What can hang from each mark:
M: X Y
Y: M Z
C: R
V: C
R: C
Z: C Y
H: C X
X: H R V

Known rows, with every way that one mark hangs from another:
(Z C): [-0.372 -0.208  1.231 -0.836 -0.001 -0.180  1.628 -0.299  0.534  0.026
  1.547 -0.834  0.080  0.064  0.329  0.252  1.542 -0.112 -0.042 -0.056
 -1.297]
(Z (C R) Y): [-4.103 -1.117  1.948 -0.010 -0.277 -0.361  1.137 -0.347  1.018  0.165
  4.063  0.370  1.551  0.624  0.205 -0.948  0.688 -0.202 -0.259  0.647
 -0.251]
(M (X R V) Y): [ 1.808 -0.241 -5.295 -1.654  0.223  0.109 -1.714 -0.102 -0.481  0.671
 -3.694  0.213  0.181 -1.018  1.215  3.196 -1.689  1.561  0.567  2.377
  0.544]
(X H (R C) V): [ 0.083 -0.111 -5.533 -2.450  0.317  0.543 -0.253 -1.773  1.944  1.628
  0.645 -0.092 -0.030 -1.975  1.207  1.675 -0.671  0.621  0.031  0.598
 -3.051]
(C R): [-3.558  0.654  1.380 -0.299  0.069 -0.055  0.533 -0.176  0.743 -0.524
  1.030  0.537  0.443 -0.133 -0.168 -0.738  0.509 -0.282 -0.209  0.235
  0.065]
(Z C Y): [-0.437 -1.840  0.632  0.366 -0.290 -0.299  0.592 -0.313  0.386  0.869
  3.095 -0.170  1.129  0.840  0.222 -0.214  0.106  0.109 -0.109  0.501
 -0.455]
(X R (V C)): [ 1.935  0.371 -4.762 -0.886  0.524  0.211 -2.803 -1.888  1.154  1.824
 -0.840  0.739  0.300 -2.239  0.010  1.695  0.914  1.068  0.455  1.748
 -0.099]
(X (V C)): [-0.097 -0.375 -3.257 -0.666  0.964  0.068 -1.979 -2.052  0.374  1.822
 -0.206  0.216 -0.452 -2.244  0.424  0.972 -0.965  0.710  0.275  1.464
  0.455]
(M (X H R) (Y Z)): [ 3.662 -0.550 -1.382 -1.375  0.307  0.003 -2.082  1.025 -0.439  0.872
 -2.551  0.692  2.772 -1.557  1.750  3.859 -3.845  0.834 -0.179 -0.227
  0.742]
(X R): [ 2.092  0.681 -1.379 -0.223 -0.491  0.127 -0.878  0.158  0.658 -0.006
 -0.457  0.498  0.607 -0.021 -0.374  0.671  2.062  0.367  0.239  0.228
 -0.724]
(V (C R)): [-3.418  0.894  1.305 -0.641  0.267 -0.113 -1.169 -0.952  0.818  0.308
  1.896  0.825  1.017 -1.051  0.402 -0.393  0.787 -0.224 -0.135  0.552
  1.267]
(Z Y): [-0.321 -1.617 -0.647  1.234 -0.303 -0.069 -1.028  0.053 -0.196  1.103
  1.523  0.627  1.128  0.827  0.034 -0.483 -1.533  0.217 -0.093  0.499
  0.879]
(Y (M (X V)) (Z C)): [-0.411 -0.714 -0.987 -1.760  1.360 -0.419 -0.171  1.352  0.739  0.235
  1.036  0.044  1.252 -1.621 -0.045  3.470  0.781  0.595  0.248 -0.056
 -1.192]
(R C): [-1.664  0.141 -1.061 -2.042 -0.276 -0.103  1.442 -0.480 -0.165 -0.188
  1.445 -0.354 -0.177  0.672  0.389  0.437  0.306 -0.267  0.067 -0.114
 -1.355]
(H C (X V)): [-1.094 -1.786 -3.521 -0.217  0.861 -0.179 -0.265 -2.098  1.282  1.432
 -1.695  0.447 -1.053 -1.785 -0.424 -0.069 -4.037  0.690 -0.085  0.796
 -0.727]
(Z (C R) (Y (M X))): [-5.814 -0.319  2.382 -0.483 -0.190 -0.395 -0.151  2.061  1.902 -1.163
  5.551  0.759  2.590  0.862  0.443  0.127  2.581 -0.178 -0.055 -0.065
  0.664]
(H C (X R)): [ 1.233 -0.593 -2.049 -0.233 -0.409 -0.142 -0.789 -0.899  1.626  0.276
 -1.289  1.007  0.456 -0.496 -0.824 -0.131 -0.769  0.487 -0.042 -0.202
 -0.789]
(Z (C R)): [-3.709  0.422  2.589 -1.256  0.046 -0.186  2.218 -0.435  1.157 -0.696
  2.629 -0.230  0.409 -0.182  0.295 -0.390  2.199 -0.389 -0.223  0.181
 -1.138]
(V C): [ 0.122  0.218  0.009 -0.315  0.243 -0.055 -1.634 -0.895  0.343  0.688
  0.838  0.296  0.602 -0.918  0.500  0.412  0.246  0.020  0.065  0.263
  1.192]
(H (X R V)): [ 2.257 -0.991 -5.530 -0.202  0.485 -0.095 -0.860 -2.219  0.736  1.030
 -2.707  0.571 -0.537 -1.579 -0.150  2.199 -0.374  1.005  0.355  1.523
 -1.962]
(Z (C R) (Y M)): [-5.666 -1.748  3.061 -0.199 -0.275 -0.627  0.041 -0.072  2.354 -0.105
  6.130  0.757  2.679  0.603 -1.030 -0.890  1.884 -0.447 -0.266 -0.288
 -0.485]
(Z (Y M)): [-1.866 -2.399  0.515  1.104 -0.344 -0.339 -2.147  0.433  1.477  0.584
  3.586  1.005  2.240  0.844 -1.379 -0.464 -0.304 -0.038  0.004 -0.416
  0.485]
(M Y): [ 0.055 -1.829 -0.056 -0.717 -0.090 -0.110 -0.310 -1.220 -1.053  0.633
 -1.454 -0.189  0.715  0.136  0.174  0.855 -3.355  0.306  0.004  0.673
  0.795]
(M (Y Z)): [ 1.705 -2.400  0.655 -0.852  0.303 -0.518 -0.457 -0.928 -1.985  1.374
 -2.108  0.298  1.940 -0.363 -0.507  2.123 -5.014  0.349 -0.120  0.153
  0.597]

Rows:
[-2.356 -1.631 -2.031 -0.439  0.588 -0.203 -1.053  1.185  1.756  0.489
  3.384  0.151  1.103 -0.264  0.374  1.508  0.859  0.769  0.318  1.034
 -0.162]
(Z C (Y (M (X V))))
[-0.222 -0.073  2.096 -1.549  0.498 -0.570  0.119  2.409  0.531 -0.861
  2.137  0.102  2.098 -0.295 -0.072  2.865  2.086  0.001  0.109 -1.292
 -0.508]
(Y (M X) (Z C))
[ 1.343 -2.631  1.754 -1.787  0.310 -0.690  1.102 -1.267 -1.463  1.246
 -0.327 -0.457  1.892 -0.359 -0.094  2.517 -3.358  0.230 -0.149  0.091
 -0.704]
(M (Y (Z C)))
[-2.142 -0.061  3.268 -1.457  0.589 -0.585  2.045 -0.218  0.071 -0.078
  1.965  0.222  1.627 -0.656 -0.301  0.913  0.573 -0.319 -0.294 -0.407
 -1.273]
(Y (Z (C R)))
[-3.692  0.734  3.568 -1.897  0.647 -0.748  0.613  2.284  1.073 -1.461
  3.413  0.642  2.545 -0.596 -0.104  2.038  2.506 -0.304 -0.093 -1.087
 -0.365]
(Y (M X) (Z (C R)))
[-5.055  0.163  2.248 -0.630  0.214  0.450 -0.379 -0.284  3.162  0.328
  2.468  0.806  0.979 -1.846  0.427 -2.504 -3.023 -0.340 -0.866 -1.015
  0.377]
(X (H (C R)))
[-2.037 -2.584  1.635  0.178 -0.356 -0.481 -0.529  0.023  1.847  0.416
  5.239  0.174  2.307  0.892 -1.027 -0.158  1.381 -0.222 -0.038 -0.441
 -0.664]
(Z C (Y M))
[-3.754 -0.861  4.294 -1.596  0.548 -0.803  0.934  0.216  1.394 -0.427
  4.116  0.650  2.747 -0.685 -1.469  0.920  1.792 -0.530 -0.258 -1.448
 -1.636]
(Y M (Z (C R)))
[ 0.484  1.387 -1.290 -0.760 -0.447 -0.025 -2.213  2.649  1.666 -1.440
  0.718  0.826  1.609  0.258 -0.112  1.697  3.754  0.424  0.376 -0.536
  0.215]
(Y (M (X R)))
[-2.188 -1.861  3.057 -2.191  0.389 -0.803  1.656 -1.368 -0.893  0.657
  0.618  0.105  2.305 -0.571 -0.135  1.718 -2.680 -0.113 -0.295  0.252
 -0.494]
(M (Y (Z (C R))))
[-1.478 -0.128 -2.867 -1.519 -0.999 -0.225 -1.789  2.315  1.486 -0.477
  3.632  1.139  2.548  1.891  0.229  1.669  2.875  0.346  0.464 -0.085
 -0.332]
(Z (Y (M (X (R C)))))
[ 1.307 -1.501 -3.070 -1.466  1.265 -0.318 -1.129  0.168 -2.104  1.341
 -3.863  0.257  0.798 -1.626  1.024  3.902 -5.147  1.269  0.250  1.634
  1.074]
(M (X V) (Y Z))
[-0.254 -0.344 -2.194 -0.888  1.280 -0.377 -1.853  1.658  0.154  0.325
 -0.497  0.838  1.205 -1.678 -0.417  3.136 -0.840  0.793  0.305 -0.205
  0.161]
(Y (M (X V)) Z)
[-1.462 -0.388  1.672 -0.850  0.770 -0.008 -2.374  2.681  2.450  0.254
  1.940  1.128  2.716 -1.903  0.127  0.728 -3.203  0.099 -0.548 -2.481
  0.998]
(Y (M (X (H C))) Z)
[-0.050 -0.427 -0.548 -0.353 -0.702 -0.284 -1.579  2.337  2.181 -0.596
  3.915  0.702  2.737  1.125  0.103  1.593  4.186  0.533  0.331  0.074
 -0.172]
(Z C (Y (M (X R))))
[ 2.290 -0.675 -5.671 -0.463  0.754 -0.247 -2.447 -3.155  0.956  1.671
 -1.900  0.873  0.060 -2.436  0.335  2.534 -0.054  1.016  0.411  1.739
 -0.761]
(H (X R (V C)))
[-1.852 -0.788 -0.240  0.671 -0.142 -0.202 -2.416  2.689  1.197 -0.362
  2.792  0.993  2.153  1.080  0.102  0.619  0.599  0.267  0.123 -0.205
  1.694]
(Z (Y (M X)))
[-3.901  0.004 -1.445 -0.886  1.434  0.338 -2.042 -2.470  2.460  1.815
  1.825  0.616  0.526 -3.839  1.516  0.167 -2.377  0.192 -0.339  0.866
  0.402]
(X H (V (C R)))
[-2.011 -1.105  0.914 -0.186 -0.190 -0.458 -0.767  2.140  1.598 -0.526
  4.304  0.243  2.023  0.992  0.466  0.893  2.099  0.143  0.076 -0.197
  0.553]
(Z C (Y (M X)))
[ 0.310 -1.334 -4.133 -0.215  1.193 -0.325 -1.548 -3.224  0.392  1.581
 -1.402  0.367 -0.644 -2.464  0.700  1.946 -2.119  0.692  0.166  1.555
  0.009]
(H (X (V C)))
[ 1.764 -0.230 -4.308 -0.537  0.694  0.744 -1.743 -1.366  1.957  1.641
 -0.708  0.309  0.219 -2.714  0.826  1.166 -1.077  0.870 -0.073  0.639
 -1.700]
(X H R V)
[-1.968 -1.292  0.054  0.871  0.131  0.086 -2.876  2.269  2.359  0.264
  3.669  0.856  2.621 -0.310  1.293  0.517 -1.432  0.019 -0.370 -0.971
  1.419]
(Z (Y (M (X H))))
[ 1.455 -1.098  1.222 -2.093  0.451 -0.585  0.925  0.884 -1.844  0.126
 -1.066 -0.465  1.741 -0.126  1.306  3.561 -2.381  0.479 -0.040  0.249
  0.551]
(M X (Y (Z C)))
[ 0.208  0.908 -4.233 -1.126  0.346  0.082 -2.546  1.508  2.040 -0.374
 -0.297  0.797  0.675 -1.115 -0.168  2.413  2.667  1.028  0.610  0.696
 -0.524]
(Y (M (X R V)))
[ 0.357  0.084 -3.102 -3.317 -0.477  0.236 -0.501  0.167  0.570  0.277
 -0.198 -0.194  1.474 -0.268  2.841  2.862 -1.995  0.484 -0.082  0.278
 -0.342]
(M (X H (R C)) Y)
[-3.450 -0.614 -2.837 -0.642  1.252 -0.458 -1.070 -3.422  1.017  1.028
 -0.234  0.929 -0.200 -2.743  0.457  1.183 -1.549  0.392 -0.003  1.834
  0.144]
(H (X (V (C R))))
[ 1.929  0.702  0.760 -1.825  0.078 -0.437 -0.721  2.573  1.160 -0.883
  1.703  0.550  2.808 -0.236 -0.384  3.410  3.892  0.332  0.269 -1.039
 -1.229]
(Y (M (X R)) (Z C))
[-0.132 -0.169  1.180 -0.627  0.829 -0.118 -2.033  2.474  1.398 -0.008
  1.559  0.755  2.738 -1.633  0.809  2.294 -1.449 -0.059 -0.383 -2.078
  0.424]
(Y (M (X H)) Z)
[ 0.842 -0.217 -3.695 -1.892 -0.696 -0.414  0.964 -1.582  0.537 -0.169
 -0.453  0.263  0.271  0.452  0.292  1.895  1.328  0.118  0.246  0.211
 -2.600]
(H (X (R C)))
[ 3.700 -0.237 -1.549 -1.422  0.010 -0.307 -1.610  1.313 -1.689  0.183
 -3.208  0.819  2.378 -0.189  0.711  3.851 -2.118  1.027  0.268  0.563
  1.013]
(M (X R) (Y Z))
[-1.878  0.181 -2.750 -0.809  0.854 -0.013 -1.627  1.341  1.182 -0.230
 -0.015  0.283 -0.015 -1.122  0.210  1.783  0.649  0.718  0.375  0.459
  0.203]
(Y (M (X V)))
